Each row was made from one path, in order. Every step used is in the known rows, and no mark comes twice. Write each row's path.
Known rows
zorul, fevogan: [ -2  -4   1  10   5  -3  25   0  -6  -3   4 -16   0  10   0  14   6   0
   1  -4   9]
denak, zorul: [ 10   2   6  -2  -4  -1  -4  -2  -2   0   6  17 -24   9   3   9   7  -2
  -1   2  -6]
degep, fevogan, denak, zorul, vizi: [ 17   1  -5  17  -7  -3  -7  -4 -10  -7  -9  22  -2  15 -21   8   2  -5
  -3   3  -9]
degep, fevogan, denak, zorul, vizi, sodif: [ 17   6  -4   7  -9  -2  15  -2   2  -3  -8  28  15   1 -25   9  -2   0
   3   0  -3]
sodif, zorul, vizi: [ 21  -8   9  23   4  -9  -4   1 -11  -4  -2 -17  -3   4  -5 -10   5  -5
 -11  11  -7]
fevogan, denak, zorul, vizi, sodif: [ 19  -1   0  12  -5   2  10  -5   5   0  -5  11   7  -8 -23   1  -3   6
   2   5 -14]
zorul, vizi, denak, fevogan, degep: [ 18   9  13  19  -2  -4 -13 -11   0  -7  -5   9  14  -5  16  -1  -1  -1
  -1   4 -11]
sodif, zorul, fevogan, denak: [ -2  -9 -11  -5   6   0  15   7 -12  -1  -5 -27  -2   5 -13 -19  -2  -2
  -1   5   7]
degep, fevogan, denak: [ -5  -1 -12   0  -1  -1 -14  -3   0  -7   6  -7  -4  14  -7   6   3   5
   9  -6   7]
vizi, denak, sodif, zorul: [-12  -2  -2 -19   2   5 -16   2   9   8   2   4   0  -9  15 -21  -6   5
  -5  -7   0]
sodif, vizi, denak, zorul: [ -6   0   1 -11   4   1 -20   9  -3   0  -6  15   1 -10  15  15  -1   8
 -24   8  -2]
denak, fevogan: [ 12  12   1   0   1   3   3 -10  -2   4   9 -25 -19   6   5   9   9  -4
   5   1   8]
fevogan, denak: [ -2  -7  -6   9   0   4 -21  -7   3  -6   9 -20 -12   6  -5  -1   1  11
   8   0  -2]
vizi, denak, fevogan: [  5  12  -5  -5   3   8 -13 -16   5  -1   2 -22   2  -4  21   3   1   8
   1  -6   7]
fevogan, denak, sodif, zorul, vizi: [  5  -6  -2   7  -1   0  -8   2  -3   7  -3 -10  -9  -4 -23 -23  -5  -3
  -4   7 -10]
degep, fevogan: [ 1  2  1  3 -1 -5 -4 -2  0 -6  8  2 -4 16  4 13  9 -1  4 -6 11]
denak, sodif, zorul, fevogan: [-12  -2   4 -13   2   1  34  12  -6  11   0  -2  -7   5  -8 -10   0 -15
  -2  -1  12]
denak, sodif: [-10   2   6   0  -2   4  -3  -2   8   7  14   4 -17   3   0   9   3  -1
   7  -6   1]
zorul, denak: [ -3  -9  -8   9   5   0 -30  -7  -1  -7   0 -21   0   1  10  12   2   9
   3  -3 -10]
fevogan, denak, sodif: [-15  -2  -6  -3  -3   7 -14  -4  10   5  12  -5 -15   0 -10  -1  -3   7
  11  -4  -4]
zorul, fevogan, denak: [ -7  -5 -10   8   5   0  12  -2  -5  -5   4 -25   1  10 -12   5  -1   7
   7  -2   6]

Which path is each row?
[ 18  -2   9  26   1  -4  17  -7   8  -3   3 -11  13  -7  -7  11   3   6
   2   0  -4]	zorul, vizi, sodif
[-28   6  -9 -12  -1   0  -9  17  -2   7   0   6  -5   1 -20  14  -1  -2
  -6   3  14]	degep, fevogan, denak, sodif, vizi
[  1 -13  -6 -11   4  -1  -4   3   5   3  -6 -18  15 -14   7 -13  -3   2
   3  -1   0]	vizi, sodif, zorul, denak
[  4   5   3  -1  -3  -3 -19  -5  -4  -3  -4   3  -6  -1  11   3   2  -7
  13   5 -13]	zorul, denak, fevogan, degep
[-17   0   0  -5  -1   6 -19  -8  14   3   6   6   3  -6  18   2  -6  12
   2 -12   0]	vizi, denak, sodif
[ 11  12  15   1  -5  -5   1  -2   0  -2  11   8 -18   6   7   1   9 -11
  12   6  -1]	denak, fevogan, degep
[  8  -4   3 -11   3  -2  16   7   7   4   7 -12   1 -10   0 -15   2   0
   3   2  11]	vizi, sodif, zorul
[ 21  11   1  19   3   3 -11 -19  -1  -2  -8 -23  13  -6  14   7   0   8
  -7   0  -3]	zorul, vizi, denak, fevogan
[ -1   0  -6   2  -7  -2  -2   6  -6   6  -6   7   0   6 -24 -18  -3 -10
  -3   2   2]	degep, fevogan, denak, sodif, zorul, vizi
[-21  -7  10 -18  -3  -1  17  14   5   2  -3  35  13  -6  14 -24  -8 -11
   0  -2   2]	vizi, denak, sodif, zorul, fevogan, degep
[-4  0  9 -7 -4 -2 12  5  1 -8 -4 51 11  2 16  3 -5 -3 -2  0 -9]	vizi, denak, zorul, fevogan, degep
[-17   5  -9  -9  -5   5  -6   0   7   5   8  12  -8   9 -15   4  -2   0
  12 -10   7]	degep, fevogan, denak, sodif
[  4   2  -1  -7  -2   4 -19  -9   4  -2   1  21  -3  -1  19   5  -2   9
  -6  -3  -9]	vizi, denak, zorul
[ -3  -6  14  12   0  -8  23   7  -3 -10   7  17   0  11   4   6   4  -8
   7   2   1]	zorul, fevogan, degep
[-22  -1  -8  -4   1   6  20   2   1   5   5  -6  -4   5 -17   5  -5   0
   8  -7   7]	zorul, fevogan, denak, sodif
[  7   3   2 -23  -3  -3   6   8   2   4  -6   3   9 -18   6 -21  -2 -13
  11   6  -2]	vizi, sodif, zorul, denak, fevogan, degep
[ 23   6  -1   8   3   0  -6  -7  -7   1 -11 -24  11 -10  10 -16  -1  -2
 -13   3   0]	sodif, zorul, vizi, denak, fevogan
[-19  -5  -6  -2   1   2 -22  -5   7   7   0  -2  -7  -2   4  10  -2   4
   7  -9  -9]	zorul, denak, sodif
[  1  -6   1 -11   6  -3  52  12   0   3   0 -15  15  -4  -5  -9   2  -6
  -1  -2  20]	vizi, sodif, zorul, fevogan
[-11  -1   0 -11   7   0  13  15 -11  -1 -15  13  14  -5  11  20  -2   3
 -26   6  10]	sodif, vizi, denak, zorul, fevogan
[-1  1 -1 -7  3  3 16 -5 -4 -3 -6 17 11  3 15 10 -4  5 -7 -5  2]	vizi, denak, zorul, fevogan
[ 24   6  12   8  -2  -4 -10  -1  -6  -3  -9   7  12  -8  15 -23  -2  -8
  -9  10 -10]	sodif, zorul, vizi, denak, fevogan, degep
[-27   1  -2  -7   1   2 -14  15   0  10   4  -9 -13  -7 -20   8  -3   6
  -7   6   1]	fevogan, denak, sodif, vizi
